Each row comes from the steps of one path. Every step used is in the known rows, and no mark comes twice. Write the path behind each row, first mark first.
(in the rows, 128 means zero)
Known rows
T > M > E: 156  87 142  77 121 152 104 113 135 189 130 168 116 116 118 123 149 119 121 124 172  86 126 149  54 113 143 125  92  89 127 150 101 164 109 104
V > Q: 142  98 148  93 114 143  86 121 144 175 159 141 120 116 123 119 151 132 111 149 148  89 125 134 137 135 113 108  63  90  86 144  67 152 144 111
R > B: 166  99 159  82 113 166  92 107 153 200 138 128 141 119 126 145 155 118 113 149 169  56 133 114 124 115 121 113  96  87 108 151  76 161 131 131
Q > P > W > G: 142 114 140  65 108 127 125 108 131 180 106 138 118  98 105 132 152 143 102 157 117 101 127 133 113 110 118  72  76 112 139 153 119 173 110 123
G > W: 143 108 136  81 122 164  96 121 164 190 128 132 141 120 101 153 151 142 105 134 132  79 125 134 117 139 121 127  75  86 120 143 115 158 141 100
D > H > G: 138 110 131  86 118 125  80 112 152 178 120 155 115 136 112 138 135 117 104 127 148  76 133 133 127 152 106 111  79 121 101 153  85 145 147  96
M > Q: 151 115 138  92 121 136  83 113 140 168 142 165 123 116 107 145 144 133 123 138 135  80 141 145 107 142 102 115  84  89  95 147  78 149 132 120
J > D > H > G > W: 144 139 114  57 129 124  92 111 164 175 120 150 124 149 120 159 139 120  96 137 106  79 122 135 128 171 131 123  73  96 103 142 120 147 162  80
R > F: 148  98 144  81 111 147  95 110 142 185 120 124 141 122 105 136 139 121 121 165 157  84 144 124 116 121 103 109  98  68 107 141  92 163 129 125
N > W > P > Q: 112 103 138  87 102 134 108 118 157 130 156 130 138 156 103 116 121 173 105 139 116  81 126 143 122 132 111 108  86 101 121 143  78 144 125 117
G > W > P > Q: 116 112 125  81 124 138 112 117 170 153 137 128 132 131  99 123 129 161 112 147 116  73 121 130 124 139 106 120  74 102 118 138 100 130 126  92
Q > P: 140  97 144  88 124 133  97 124 134 176 132 132 129 112 107 134 148 140 112 150 162  86 122 144 118 135 104  93  94  93 126 148 106 175 115 116
P > Q: 139 110 154  95 111 154 100 104 143 173 145 138 124 129 112 121 141 143 112 144 141  90 133 126 113 125 114 116  74 102 117 148  75 143 138 122
G > W > P: 124 101 117  79 134 141 100 119 171 164 130 129 138 121 102 140 134 154 106 140 135  65 117 138 124 147 106 114  85  86 123 137 112 154 122  89
D > H > G > W > P > Q: 105 123 112  76 127 110 103 120 177 143 122 145 117 151  95 120 118 144 109 143 109  66 124 122 134 159  96 122  63 136 102 142  96 111 139  68
N > W > P > Q > M > T: 116  93 122  80 131 127 110 126 161  86 143 142 121 160 110  94 139 174 123 125 115  84 138 148  93 149 105 125  81 103 113 151 102 135 116  96
T > M > Q > P > W > G > H > D: 131 130 124  37 125  97 152  97 121 151  81 187 123 124 130 115 152 124 136 171  83 109 123 162  86 118 137 109  85 110  94 147 130 143 111  98
V > Q > P > W > G: 140 113 144  66 103 117 125 121 130 170 125 142 109 100 114 113 155 140 105 170 105 110 122 130 139 114 118  72  52 118 106 149  96 160 116 113
B > R: 128  99 135 102 119 156  96 100 150 172 132 145 129 110 109 149 144 127  97 120 160 109 125 132 109 127 103 122  87  86 134 148 100 184 133 126
T > M > Q > V: 165 110 146  79 124 124 110 124 130 156 116 200 125 124 110 149 160 144 151 149 124 105 131 144  83 134 114 138  73  93  73 141  86 145  95 116
R > P > W > G > H > D > J: 132 110 116  37 126 111 114  84 156 180 119 162 113 123 132 134 135 115  78 165 125  92 107 131 123 120 121 100  92 103  96 139 126 156 114 124
N > W > G > H > D > J: 142 109 128  59 106 125 107  93 164 159 142 151 124 157 151 137 141 130  95 144 110 116 118 146 128 129 139 117  80  98 107 149 106 150 142 110
B > R > F: 126  98 135  90 110 145 102 104 147 175 118 133 142 115  98 145 135 114 114 151 157 111 138 120 112 116  92 120  93  67 120 142 103 183 128 132
H > G > W: 136 106 143  71 125 149  88 120 172 190 107 139 135 120 103 150 146 131 111 145 120  74 133 124 120 147 122 118  56 111 118 137 117 153 156  78
B > R > P > W > G > H: 115 113 117  54 118 125 141  93 137 182  82 167 142 102  94 137 143 118  86 151 128 104 109 130 119 124 110  98  85  94 115 160 139 174 108 119
D > H > G > W: 132 117 121  72 123 134  87 124 171 181 112 147 126 138  99 150 141 123 104 128 121  73 127 128 131 157 113 127  62 121  99 150 112 137 151  74
F > R > P > W: 127 109 116  69 122 135  94 104 154 188 144 139 133 108  76 142 135 132  75 135 140  66 122 126 113 102 104 121  79 106 129 145 106 172  93 131
P > W > G > H > D: 135 120 138  51 115 131 136  75 132 177  94 153 121 120 146 124 141 115  95 148 106 102 122 139 120 124 141  98  85 104 120 159 121 142 142 114
J > D > H > G > W > P: 126 134  96  54 139 100  98 110 173 149 121 147 121 149 117 144 122 130  93 143 110  65 114 139 135 180 119 109  86  95 108 133 118 146 148  70
J > D > H > G > W > P > Q > M: 118 136  95  51 144  94 113 117 168 118 118 154 111 177 120 126 142 133 117 139  87  78 116 133 114 180 125 133  67 104  99 133 118 107 154  69
N > W: 139  95 147  83  98 158  92 119 151 169 145 130 141 143 107 145 146 155 101 124 128  83 130 148 116 130 128 114  88  85 122 149  93 171 137 121
Q > P > W: 134 107 145  71 107 144 107 125 135 179 130 131 123 107  89 135 148 147 101 141 136  88 120 134 112 124 117  90  97  92 140 155 109 172 113 123

Write each row's path
145 139 128  51 110 104 138 117 118 164  99 173 121 108  93 125 150 134 132 161  93 103 129 142 118 142 116  83  81  97 101 171 119 135 112 106 -> M > Q > P > W > G > H
141 109 137  68 130 121 125  75 134 178  96 156 129 123 164 121 141 106 108 159 131 100 123 149 125 133 129 103  83 105 109 153 115 142 142 104 -> W > G > H > D
113 101 116  70 155 117 108 123 182 107 102 147 109 139 107  99 136 152 131 147 107  72 143 123  96 164  99 128  47 126 108 137 124 118 133  54 -> H > G > W > P > Q > M > T
158 130 116  76 125 129  94 100 137 174 152 150 117 145 129 149 139 123  92 124 145  84 115 146 122 156 125 117 106  69 104 152  90 158 143 124 -> J > D > H
114  92 123  89 134 135  94 109 149 174 121 153 145 106  99 153 140 124  84 140 170  87 116 139 113 127  85 113  92  91 114 134 118 196 109 128 -> B > R > P
118 125 125  73 127  90 115 132 160 133 109 169 114 148  94 132 123 152 118 151 100  90 120 112 144 170  90 122  55 143  87 147 100  98 111  75 -> D > H > G > W > P > Q > V
141 101 144  86 122 149 102 115 143 151 135 143 121 144 118 122 168 138 130 131 134  97 132 130  91 131 118 132  69  94 107 147  90 127 143 117 -> P > Q > M
132 102 143  74 131 140 108  93 135 173 123 147 135 131 147 126 141 112 108 142 150  88 115 151 121 148 126 122 103  84 108 156 105 141 148 106 -> G > H > D
125  93 119  90 149 124 107 113 157 103 134 145 107 134 122  87 139 155 128 134 146  78 137 138  90 149  94 122  82 103 110 150  97 133 112  96 -> W > P > Q > M > T
118 102 122  72 134 124  94 118 177 163 108 136 132 120 103 136 126 143 109 150 124  61 128 131 126 155 109 105  69 112 122 132 114 150 139  70 -> H > G > W > P
109 111 131  75 127 125 105 115 176 150 115 137 124 132 101 119 122 151 116 160 106  69 131 118 125 147 107 110  54 127 119 130 101 127 141  72 -> H > G > W > P > Q
145 114 135  88 126 115  92 130 129 156 137 158 124 112  97 142 146 139 127 154 136  87 131 150 110 147  91  99  90  97 102 145  96 159 113 116 -> M > Q > P
141 136 116  46 118  91 118 100 141 150 129 178  97 124 124 132 141 122 113 163  91 121 120 138 118 134 116  99  88 109  99 151 112 134 116 114 -> M > Q > P > W > G > H > D > J
135 103 147  91 124 110 118 118 134 139 137 159 118 125 113 123 130 161 121 155 135  98 122 121 125 143  94 104  82 107 109 146  78 124  95 121 -> W > P > Q > V
119 142 102  58 132  98 111 108 170 137 129 149 113 161 113 127 116 138 102 151  90  74 116 129 133 172 116 117  72 111 104 134 104 121 148  75 -> J > D > H > G > W > P > Q
121  92 128  81 109 134  96 121 156 141 150 130 143 142 104 133 129 165  98 131 133  72 122 152 123 140 116 103 100  86 128 144  89 167 122 112 -> N > W > P
151  87 131  87 146 149  93 115 150 141 124 147 112 123 124 117 161 135 123 119 160  84 141 143  84 149 110 128  80  89 108 154 114 156 126 104 -> Q > M > T
142 103 130  74 127 140  87  95 161 172 160 150 114 138 142 133 139 113 103 136 157  98 107 138 122 144 125 131 103  81 105 149  93 143 145 113 -> G > H > D > J
152 130 124  69 123 112  86 100 145 170 130 155 112 143 132 146 134 112  94 138 132  81 127 137 121 164 127 108  88  96 106 143  93 154 159 103 -> J > D > H > G
134 146 117  53 133  81 123 124 154 128 120 172 110 159 114 141 123 144 109 157  82  96 114 117 142 181 110 117  69 119  93 140 107 106 122  82 -> J > D > H > G > W > P > Q > V
167 114 151  88 122 117  96 126 123 158 131 187 120 113 107 161 150 139 133 144 125 103 136 132 116 154  96 115  79  96  84 152  83 136 106 127 -> M > Q > V
142  91 140  83 124 141  89 128 144 153 148 145 118 133 131 121 175 125 126 135 144  95 121 139 117 143 120 123  57  84  81 143  81 137 147 103 -> V > Q > M
139 122 141  53 102 115 142 123 124 171 116 150 121 109 111 102 156 131 117 172 107 110 111 133 148 135 129  75  60 100  95 169 105 139 123  95 -> V > Q > P > W > G > H
136  99 147  88 118 126  96 140 132 164 152 135 122 111 115 116 153 138 116 164 149  93 116 142 142 139 102  93  71  97  95 142  82 160 122 106 -> V > Q > P
122  95 124  86 134 125 107 113 149 127 137 140 121 146 118 108 146 148 128 135 138  84 124 136  98 141 107 119  83  94 113 140  87 123 127 107 -> W > P > Q > M
141 123 137  51 109 125 143 111 123 184  95 145 128 108 103 119 152 136 114 159 117 104 116 136 125 129 129  79  86  95 127 174 127 151 114 105 -> Q > P > W > G > H
139 119 126  45 115 110 124  96 145 168 127 151 101 123 133 126 143 121  96 161 116 120 108 131 125 124 128  93  92 105 122 153 121 151 118 113 -> Q > P > W > G > H > D > J
105 118 104  64 138 104 105 130 175 122 109 150 115 169 101 118 142 138 124 130 103  75 126 127 117 166 103 136  58 130  94 142 109  97 143  63 -> D > H > G > W > P > Q > M
144  98 140  90 140 148 102 114 147 127 132 151 108 134 122  99 157 146 130 128 143  94 146 132  82 141 106 133  67 104 104 156 101 134 129 106 -> P > Q > M > T
150 112 124  66 125 121 104  81 159 178 135 158 109 130 159 128 141 110 101 154 139 113 118 137 124 131 127 111  85 100 104 146 102 145 140 111 -> W > G > H > D > J
145 124 127  57 112 113 133 111 130 160  98 176 117 109  99 126 157 148 135 163  93 100 138 150  77 100 125  98  70 113 105 141 113 166  96 113 -> T > M > Q > P > W > G
114 105 116  74 138 136 113 125 169 131 127 133 129 150 103 120 153 156 126 135 113  80 119 132 104 147 112 138  67  95 111 137 113 117 129  87 -> G > W > P > Q > M
140 121 136  71 111 126 102 127 127 159 135 157 115 107  78 142 146 147 116 143 112  89 132 139 107 135 103  97  93  94 113 151  98 156 111 124 -> M > Q > P > W
